Known rows, with every way that one mark hangs from another
N(J(G X) T): [  9  18 -14   9  10  11   2  16 -18   7 -20   2  30   2  -4  13 -29  -4
  11  18   4   3]
G(S): [-17   7   1  -2 -11   3  -2  -1   9   0  -5  -1  -5  -4  -5   6 -15 -10
 -16  15   6   8]
G(S(N P T)): [ -3  19   6  -9 -32  15  15  -4  10  10  -1  -8 -15   9 -21  11 -40 -15
 -31 -19   3  26]
J(G(S(N(T) P)) X): [ 14  18  -8   1 -19   8   4   0  -4  11 -19 -10   7  16  -7   7 -20 -20
 -12  -3  17  20]
T(G): [  4   0   5  29   0 -13   8  -5   8   1  -5   1  -9   3   3   6 -26   1
   4   4  -3   2]
S(G P T): [  9   9   9   6 -31   8  21   2  -5  11   5  -5 -16  13 -18   5 -54 -12
  -8 -38 -10  16]
G(T(S(N P))): [  4  15  -4 -10 -19  23  13  -3   7   2   0   0   3   9  -6  -5 -30  -4
 -17  -3   8  24]
N(J(X) S(G P) T): [ 11  20 -13  -6 -15  31   4  18  -9  16 -27  14  18   3 -34  20 -68 -11
   4  12  -7  14]
J(G(T) N X): [ 24   7 -18  14   1  -6  15   3 -18  12 -24 -10  -4  20  26  -9  14 -10
  20  11  21  14]
S(N(J T) P): [  9  23  -1 -21 -17  30  14   2   2  12 -14  -1  13   8 -14  24 -40   2
 -13 -13 -10  23]
N(J(G) T(S)): [-14  19  -8  -3  -4  11  -6  19  -5   5  -3   4  38   2 -12  13 -38   1
  -4  36   1   9]
S(N(J(X) T)): [ 13  20  -5  -3   5  30  14   3  -1   9 -12   4  17  -5  -4  12 -27  -1
   6  -4  -3  14]
N(T): [-10   7  -3  -1  -6   7  -7   2 -12   5   9   4  10   1   6   7 -25   3
   5   2  -4   5]
T(G S(N(J(X)) P)): [ 22  18   3   5 -14  10  17   0  22   5 -19   8   8   9 -24  16 -39  -4
 -17   6   1  21]
G(S T): [-19  14  -6   7  -9  14  10  -2   3  -1  -6  -3  -9  -4   5  -2 -37 -12
 -12  17  12  15]
T(G S(N P)): [ 11  11   8   5 -26   2  10  -6  23   5  -2   3   0  13 -16  10 -35  -3
 -22  -1  -1  22]
P(S(N(J(G)) T)): [ 24  11   7   2 -13  19   4   6  15   7   3  -8  18   5  -6  -2 -27  -1
 -11   6  -4  17]
J(N(S)): [  0  -1  -7 -13 -13  -2  -3   5  -1  15 -10   1  -8  11   0   4  13   0
   7  22   1  11]
J(G N(T)): [ -5   7  -7   0 -15 -11  -2   6 -18  16  -4 -11   5  20  26   7   3   0
  14  17   4  14]
N(J(G) T): [ -9  17  -9   5   3   9   0  16 -13   7 -10  -2  27   2  -3  15 -36   2
   6  23  -3   5]
P(S): [ 17  -2   6  -6 -10   6 -17   1  11  -2   5   1  15   1   5  -4  -1   3
  -6  15  -1   6]

Rows
[ -2   9  -5   7 -27   3 -10   5  -3  15  -4  10   1  15 -23  16 -62  -2
  -6  12  -7  14]
N(S(P) T(G))
[ 26  24  -2   1 -14  41  41  -2   6  11 -29  -5  -3   4  -9   8 -58 -13
  -1 -26  -4  29]
S(G(T) N(J(X)) P)
[  5  18   6 -18 -26  27  17   3  21   6  -7   1  12   4 -23  11 -38  -7
 -18  -2  -6  25]
T(S(G N(J) P))
[ 21  10 -19  -8 -22  -4  -7  11 -21  24 -24  -2   7  30  -1   7  -1 -10
  11  17  13  18]
J(G N(S(P) T) X)
[ -3  11  -8 -13 -29  -9  -7   9 -13  16  -3  -7  13  28  12  10  -1  -2
   0  22   7  21]
J(G N(T(S(P))))
[  8  17   2 -26 -19  22   8   4  17   3  -8   4  17   6 -26  12 -18  -1
 -25   4   0  21]
T(S(N(J) P))
[ 20  14  -7   0 -16  -5   2   3 -11  14 -13  11   2  19   9  14 -11  -3
   9  11   8  19]
J(N(T(G S(P))) X)
[ 15   8   7  19 -22 -10  16   0  -3   8   1  -2 -17  19 -18  11 -50  -4
 -14 -25  -4  11]
S(P T(G))
[-10  26   0 -19 -24  27   9   1  10   9 -16  -2   6   2 -16  26 -48  -8
 -26   4  -1  26]
G(S(N(J T) P))
[ -1  17  -8   4 -17  13  -1  15   0  15 -21  13  13   7 -34  29 -76   2
  -6  27 -11  14]
N(J S(P) T(G))
[ 25   5  14  18 -18  10   4  -5  19   7  14  -3   1   6   0  -3 -37  -1
  -8  -5  -6  18]
P(S(N T(G)))
[ 16  13   3  -6 -12  25  -9   5  12   7  -1  -5  30   2   5   5 -27   3
  -5  19  -5  18]
P(S(N(J(G) T)))
[ 15  11 -12   4   6  16   8  19  -4  10 -19  12   8  -3 -42   5 -35  -8
   2  15   2   2]
N(J(X) S(T))
[ -4  15   6  -6 -12  26  17   3  21   4   1   3  14  -7 -15   3 -32  -6
  -7   8  -6  19]
T(S(G N(J)))
[ -9  10  -4 -16 -17   0  -6   6  -8  11   6   6   7  10  15  10   0   4
   6  21   1  16]
J(N(T(S)))
[  8   4  -1  11 -26  -2   3   6   2  13  -3   5 -14  16 -37   7 -50  -6
 -13  -3  -3  11]
N(S(P T(G)))
[ 11  13 -14  11   5  30  18  14   1   9 -29  10   7  -9 -25   0 -51 -13
  13  22   1   8]
N(J(X) S(G(T)))
[ 20   1  10  21 -15  -3  -6   2  10   2  12   1   3   6  -1  -3 -35   1
  -6   5  -5   8]
P(S(T(G)))
[ 27  15  -9  12  -7   9  13  16   0  13 -29  11   1   9 -49  16 -57  -8
  -8   7   0   8]
N(J(X) S(P T(G)))
[ 32  12  -2   2  -2  26   3   3  14   3 -14  -5  23   2   5  -5 -17  -3
  -3  16   5  18]
P(S(N(J(G(T) X))))
[ 12  14  10  -3 -18  36   3   3  17   8   2   0  22  -6   6   6 -47  -1
   1   8 -15  22]
P(S(G N(J T)))
[ 15  14  13   2 -35  23  33  -6   6  16   7 -11 -18  14 -16   4 -56 -14
 -11 -51 -12  28]
S(G N P T)
[-14  18  -3   4 -13  26  19  -9  12   3  -5  -7 -12  -5   5  -2 -39 -13
 -15   5  11  25]
G(S(N) T)
[ 19   2 -10  -1  -9   4   7   5  -5  17 -20   5 -10   9   0   0   5 -12
  21  11   6  12]
J(N(S(G)) X)
